Each row was made from one path, in order. Every step used is in the known rows, and no mark comes twice. Write each row's path.
Known rows
letonal zadaved pame fabag gibiz gasi: [ 23  25   9   1  20   5   1 -11  -8 -29  14   2  -8   5 -14  -1  12  24
   9  16  12  13 -26  14   1]
gibiz rolez letonal fabag: [  3  24  22  17   7 -18  26  -5  -9 -12  -3   2 -15 -21  -7  -5 -12   2
  11 -20   4  10   7   7   2]
rolez gibiz: [ 19 -14  -2  20  -4   9   5  -2 -17   1   1 -11  -7 -11  -4   2   0 -15
  10   2  -9  -4  11   3  10]
fabag gibiz rolez letonal zadaved pame: [ 15  29  53  29  10  -4  27  -5   9 -22   1 -13  -7  -8   5  -9 -11   5
  18 -11   7  16   8   6   1]
pame fabag gibiz rolez letonal: [  7  24  21  16  36   1  19 -15  -7 -22   1  14 -18  -3 -23  14   0  21
  21 -17  -7  -2  27  15  -3]
pame fabag rolez gibiz: [ 15  11  -1  13  33   2   5 -17 -16   5   0   3   0 -15 -24   8   6  -7
  23  -5 -25 -16  23  21  12]
pame fabag: [  3   8 -13 -12  13   3   3 -15 -11   1   6  10   5  10 -16   5   7  11
   4  -1  -9   2   4   5  -4]
rolez letonal fabag: [ 15  17   7  10   2  -6  22 -21 -14  -7   1  -5  -5 -23  -9  -3   4  -7
   6 -18  -3  17   5   7   5]
rolez letonal zadaved pame fabag gibiz: [ 30  29  23   7  18  12  25 -33  -5 -17  10 -10   5   3 -14  -4  14  11
  18 -11  -7  27   9  13   0]
gibiz gasi: [  0   0   0   4   9  -8  -7  12   3 -12   2   8 -11  -1   1   6   3   7
  -4   7  16  -8 -18   8   4]
pame fabag gibiz: [ 13  14 -12  -2  24  15  -3 -20 -14 -16   7  11  -8   2 -27   7  15  21
   9   6  -8   0   9   9  -2]
zadaved pame fabag rolez gibiz lumos: [ 19  19   0   9  19  14   7 -13 -26  -9  -3  -8   0   4 -32   8   7  -9
  25   1 -26 -32  14  25  32]
rolez letonal zadaved pame fabag: [ 19  26  22  -1   7  -2  30 -30   0  -4   9 -12  18  11  -2  -8   6   0
  14 -17  -7  32   4   9  -3]
lumos zogake: [-13  10  24  -3   7  -6 -19   0  19  -4   5  -4   0   0 -10  -5   0   7
  -2  -1 -17   1  10  -2  11]
rolez gibiz gasi: [ 20 -11   0  23   7   0  -1  10 -14 -11   2  -4 -17 -15  -3   8   3 -12
   7   9   7 -12  -7  11  14]
zadaved pame: [  1   3  14  -8 -10   8  -5  -3  -4   0   2  -5   3   5   2   2  -2   3
   3   4  -4   1  -6   1   3]
pame fabag rolez: [ -4  21   1  -6  37  -5   0 -17   0   3  -1  15   6  -2 -19   5   7  11
  13  -5 -17 -11  12  18   3]
letonal fabag rolez gibiz: [ 20  13   5  24  13  -4   9 -12 -24   1  -1  -5  -9 -42 -17  -6  -2 -17
  18  -2 -15  -7   8  17  20]
letonal fabag: [  8  11  -7  -2 -10  -4   4  -8 -16  -5   4  -2  -7 -16 -12 -10   1   0
   0   0   0   9 -12   2   1]
zadaved pame fabag gibiz: [ 14  17   2 -12  13  23  -7 -22 -18 -14   9   6  -6   6 -23   9  11  24
  10   9 -12   0   2  11  -1]
letonal zadaved pame: [ 11  12  19   0 -13  -1  10  -2   4   0   7 -18  15   6  11 -16  -5  -3
   0   4   5  23 -16  -2  -1]
gibiz rolez letonal fabag zadaved: [ 11  36  31  37  25 -17  29  -7  -6 -19   8  -7  -2 -27 -13 -15  -7  10
  15 -18  -3   2  11  16   9]
pame fabag letonal: [ -9  14  -3 -11  17  -9  -4 -18  -3  -5   3  18   4  17 -15   4  19  14
   5   5 -12   6   6  10   2]
zogake lumos: [  1  -7 -15  -5   5  20   9  -4 -12  -3  -8  -1  18   9  -9  -1  -4   1
   1  -7 -16   3   8  -4   8]
fabag gibiz rolez: [ -2  12  16  17  17   1  -1  11   1 -20  -4  10 -21 -10  -9   1 -10  17
  12   4   7 -13   7   4  -2]

Write each row's path
[ 16  13  12   5  21  11   2 -19 -20   4   5  -2   3 -10 -21  10   4  -5
  27   2 -31 -15  15  23  15] -> zadaved pame fabag rolez gibiz
[  7  29  48  16  19 -13  25 -17  19   1  -2 -14  17 -10  10  -9  -4 -12
  17 -18  -8  16  10  16  11] -> fabag rolez letonal zadaved pame
[  5  11   1 -20   1  11  -2 -18 -14   0   8   4   7  14 -14   6   6  12
   7   4 -12   4  -3   8  -2] -> zadaved pame fabag
[ -1  22   4  -3  15 -19   9 -18   6  -4   5   4  14  18  -8 -15  17   8
   5   6  -3  27   0   5  -4] -> pame fabag letonal zadaved
[  1  16  22  26  25  -4 -11   2   5 -12  -6 -17  -5 -13 -27  -4   0 -14
  17  -3 -31 -34  28  14  43] -> fabag rolez gibiz lumos zogake
[ -4  14  16   8   2 -23   7  -5  13  -4   1  -3  12   7   8 -19  10  -1
  -1   7   5  23  -4   0   3] -> fabag letonal zadaved
[ 21  29  17  28  21  -4  24 -22  -9 -14  11 -13   7 -27 -12 -11   7   2
   8 -16  -8   9   7  14  12] -> rolez letonal fabag zadaved
[ 23  20   8  18  12   5  18 -27 -18 -22   2  -1 -19 -30 -17   1  11   3
  11 -14  -4  12  11  11   8] -> rolez letonal fabag gibiz
[ 12   2  12  22   1   6 -11   4  -3 -14   0 -20 -10  -1 -26  -3   1 -13
   9   0 -21 -20  17   2  38] -> rolez gibiz lumos zogake
[  3  24  19  -2  17  11  -3  -8 -15 -20   7  14 -14   6 -23   9  -4  29
  17   8  -7  -8   4  11  -4] -> zadaved pame fabag gibiz rolez
[  4  34  20  -6  23  -8   8 -20   3   3   6  -1  19   3  -8 -11   3   7
  15   0 -15  10  -4  16   1] -> letonal zadaved pame fabag rolez
[ 11  20  -3   6  31   5   2 -17  -5  -8  15   0  15   5 -21  -4  11  21
   8   2 -16  -6   6  11   0] -> pame fabag zadaved
[ -8  15   9 -18   6   1  -6 -21  -8  -3   6  11   6  20 -12   7  19  16
   6  11 -16   6   0  10   5] -> zadaved pame fabag letonal
[ 24  22  18  15  19  -1  15 -21 -13   4   7 -15  12 -10 -14 -10   0 -10
  27   1 -21   5   7  20  11] -> letonal zadaved pame fabag rolez gibiz
[  8  16  23  11   7  11  -2  -6   0  -7  12 -14  14  -1  -2  -7   3  11
   6   8 -10  -7  -6  10   7] -> fabag zadaved pame
[  5  23  51  19   0 -18  32   1  12  -7  -1 -14   7   1  15 -14 -17  -4
  14 -16   7  21   4   5  -1] -> gibiz rolez letonal zadaved pame
[  7  23   9  17  10  -3   2   1 -19 -24   1   7 -27 -26 -19  -7 -10  17
  11   4   7  -3  -5   5   0] -> letonal fabag gibiz rolez
[ -3  17  28  16  33 -13  16 -13  13   1 -10   4   5 -16   1   8   2  -8
  15 -23 -11  -8  25  19  10] -> fabag rolez letonal
[  4  24  11  14  38  -1 -10 -11  -2 -10   1  -6  -3  -2 -44   1   8  -4
  20  -5 -40 -32  29  20  39] -> pame fabag rolez gibiz lumos zogake
[  9  37  22  13  42 -19  31 -27  13  -1   1  -2  18  -5  -9  -5   6  -3
  19 -25 -12  16  19  21   2] -> pame fabag rolez letonal zadaved
[ 17  29  14  10   1   7   3 -14 -19 -12  18 -15   9 -18 -14 -16   4  13
   5   7  -9   2 -16  10  10] -> letonal fabag zadaved pame
[  3  29  28  -3  34   0  14 -29   0   2   1   7  12  -2 -13  13   9   5
  23 -20 -24  -4  20  25   9] -> zadaved pame fabag rolez letonal
[ 15  20 -22   0  22  19   0 -13 -20 -28   0   4 -12  16 -36   8  15  17
   7   5  -5 -20   5  11  13] -> pame fabag gibiz lumos
